Each row was made from one small tree. The marks that hang from a mark follow it in brackets, in alphabetical order. Every link used is in the known rows. Write each row's tree.
Known rows
H[C E[S W] Z]: [ 22.9 -29.3   7.2   1.3 -58.4 -21.1  28.0 -56.0 -84.1 -18.3  74.9  14.4
  28.6 -17.9   3.7  -7.7]
Q[L[H[C]]]: [ 23.0  -6.0  40.9 -17.6 -32.2   8.4  13.2  14.3  -6.2   2.1  27.3   5.3
  35.3  19.9 -12.3   4.2]
D[L[H Q]]: [ 35.2   6.7  46.2 -15.2 -22.9  30.5  21.0  14.9  18.3  20.0  19.0  -1.6
  27.5  26.1 -12.9  12.8]
Q[L[H[E[S W] Z]]]: [ 28.5 -18.3  42.6  -7.4 -60.2  -4.3  26.4 -16.1 -48.7  -1.1  48.0  11.2
  34.1   7.1   0.5  -0.1]
Q[L[H[C E[W] Z]]]: [ 30.0 -16.3  42.9 -29.9 -55.8  -5.6  27.5 -22.1 -53.6  -3.5  50.8  15.5
  52.2  13.3  -6.9  -1.2]
W[E[H[C Z]]]: [-44.5 -39.2 -15.2   1.6 -27.8   5.6  24.1 -33.5 -49.9 -19.8  20.2  14.2
  16.7 -12.6   0.3   3.9]
J[D[L]]: [  1.1  15.1   5.6 -10.6   2.4  13.5  30.4  19.5   8.1  12.4  27.5   7.1
  -6.1  19.9  -1.3   6.1]
Q[L[H[C E Z]]]: [ 18.8 -14.2  48.8 -14.6 -47.4  -7.4  23.8  -8.8 -39.8  -1.8  46.1  10.3
  56.6  19.0 -16.0   2.2]
Q[L[H[C Z]]]: [  4.0 -18.6  44.5 -16.9 -39.3   4.1  14.9   3.5 -21.6  -0.8  41.2  10.1
  48.6  20.3 -21.4   3.3]
J[D[L[H[E[S W] Z] Q]]]: [ 41.5  -1.2  41.9 -19.1 -52.7  13.6  46.8 -11.5 -32.4  12.4  66.3   9.2
  25.9  21.8   0.4   4.2]
W[E[H[C]]]: [-26.3 -26.9 -18.0   0.4 -20.2   9.2  22.5 -24.1 -34.9 -16.7   5.0   9.3
   3.0 -13.0   8.0   5.0]
W[E]: [-17.8 -17.5  -7.1   2.8  -0.1   8.4   2.0  -8.0  -9.4  -5.9 -12.5  -2.8
  -8.3  -6.8  13.8   0.6]
L[H[C E Z] Q]: [ 35.1 -14.5  53.1 -19.3 -51.2  -1.5  16.4 -28.8 -36.7   0.0  44.2   0.4
  65.1  17.7 -17.2   0.7]
K[S]: [-15.6 -16.7 -15.8  17.6  10.1  13.6 -11.8  17.9  -7.2  -2.7  14.1   4.7
  -6.2 -11.3   4.3  -1.8]
J[D]: [ -3.3   8.8  -2.2 -10.6   4.4   0.1  11.9  11.1   3.0   3.2  11.2   2.2
  -7.9  12.2   3.0  -2.2]
D[L[H[C E Z]]]: [ 22.4  -8.9  52.1 -11.6 -40.4  -2.9  38.7 -26.5 -36.8   5.3  54.6   6.1
  49.0  13.0 -19.6   3.8]
D[L]: [ 4.9  6.6  8.6 -0.1 -2.5 14.6 21.2  9.4  5.2 10.3 19.5  5.4  2.7  8.8
 -5.8  9.3]

Write each row's tree
[ -5.8 -37.4 -14.6   2.6 -61.2  -4.4  35.0 -48.5 -76.0 -22.7  63.8  23.3
  12.5 -24.1   0.4  -0.6]
E[H[C Z] S W]
[ 35.1  -3.4  44.5   7.3 -44.5  -2.0  22.3   6.1 -19.3   3.6  27.9   0.1
  25.5  12.5  -0.1   4.4]
Q[L[H[E[S]]]]
[ 54.5 -25.5  48.5 -15.6 -75.9  -1.2  24.6 -45.8 -60.9  -5.7  66.6   5.0
  53.4   3.3  -4.8  -3.1]
L[H[C E[S W] Z] Q]
[-44.8 -42.2 -16.4  28.4 -35.0   5.0  23.7 -28.2 -47.7 -18.3  21.1   9.4
  -2.8 -20.4   7.3   4.7]
W[E[H[Z] S]]
[ 40.9  19.9  43.5 -22.0 -23.4  17.7  37.6  11.8   3.0  20.0  32.4   0.7
  24.0  34.3  -4.2   8.2]
J[D[L[H[E] Q]]]
[ -2.6 -12.7  41.4 -12.2 -29.9   6.2  10.2  11.3  -9.0   5.2  22.5   7.3
  36.4  21.0 -15.6   4.0]
Q[L[H[Z]]]
[ 37.9  -5.8   0.6   6.0 -37.4 -13.3  20.7 -34.0 -49.8  -7.7  31.2   4.5
  -3.0 -17.6  20.8  -5.5]
H[E[S W]]
[ 40.8 -22.5  53.9   0.7 -66.7  -3.4  21.2 -31.4 -45.5  -3.9  62.5  -1.1
  58.4  10.0 -15.3   1.0]
L[H[C E[S] Z] Q]
[  0.8 -19.3  10.5  25.6 -37.0 -22.0  18.2 -31.2 -50.8  -9.2  44.2   3.8
  18.9  -9.2  -1.5  -2.7]
H[E[S] Z]
[ 68.7  -3.4  44.0 -36.0 -51.6   5.0  18.4 -31.7 -36.1   1.1  31.8   1.7
  45.3  10.6   1.3  -1.4]
L[H[C E[W]] Q]
[ 49.6  11.5  50.4 -14.3 -31.0  19.3  30.9   1.1   0.9  18.7  25.0  -1.9
  36.1  24.8  -8.0  11.9]
D[L[H[E] Q]]
[-51.6 -33.3 -17.0   6.2 -18.6   7.0  18.9 -25.9 -38.0 -14.1   0.3  11.8
   4.7 -12.1   4.5   4.7]
W[E[H[Z]]]
[  7.8 -25.7  13.4  19.9 -48.3 -23.3  24.6 -40.6 -66.5 -16.3  69.3   7.1
  33.8  -9.9  -7.1  -3.8]
H[C E[S] Z]
[ 36.6  -1.8  45.9 -15.5 -40.1  -2.4  23.2   0.8 -23.7   1.2  32.8   5.1
  43.2  18.6  -7.9   3.3]
Q[L[H[C E]]]
[ 41.3 -11.3  44.1 -29.9 -50.1   2.4  15.6 -34.1 -39.1   4.1  26.3   3.7
  46.5  11.6  -2.3  -1.9]
L[H[E[W] Z] Q]
[ 16.6 -15.4  46.9   7.3 -52.4  -7.4  23.7  -3.9 -34.0   0.6  43.7   5.2
  38.7  12.7  -8.3   3.3]
Q[L[H[E[S] Z]]]
[-13.7 -31.6 -17.0   8.0 -50.7  -2.2  27.9 -40.4 -62.4 -16.2  42.0  20.8
  -0.7 -23.6   6.3   0.2]
E[H[Z] S W]
[ 35.3  -8.1  54.8   5.1 -53.1  13.8  35.7 -11.0 -23.1  12.5  54.5   0.9
  43.2  18.1 -12.6  10.6]
D[L[H[E[S] Z] Q]]
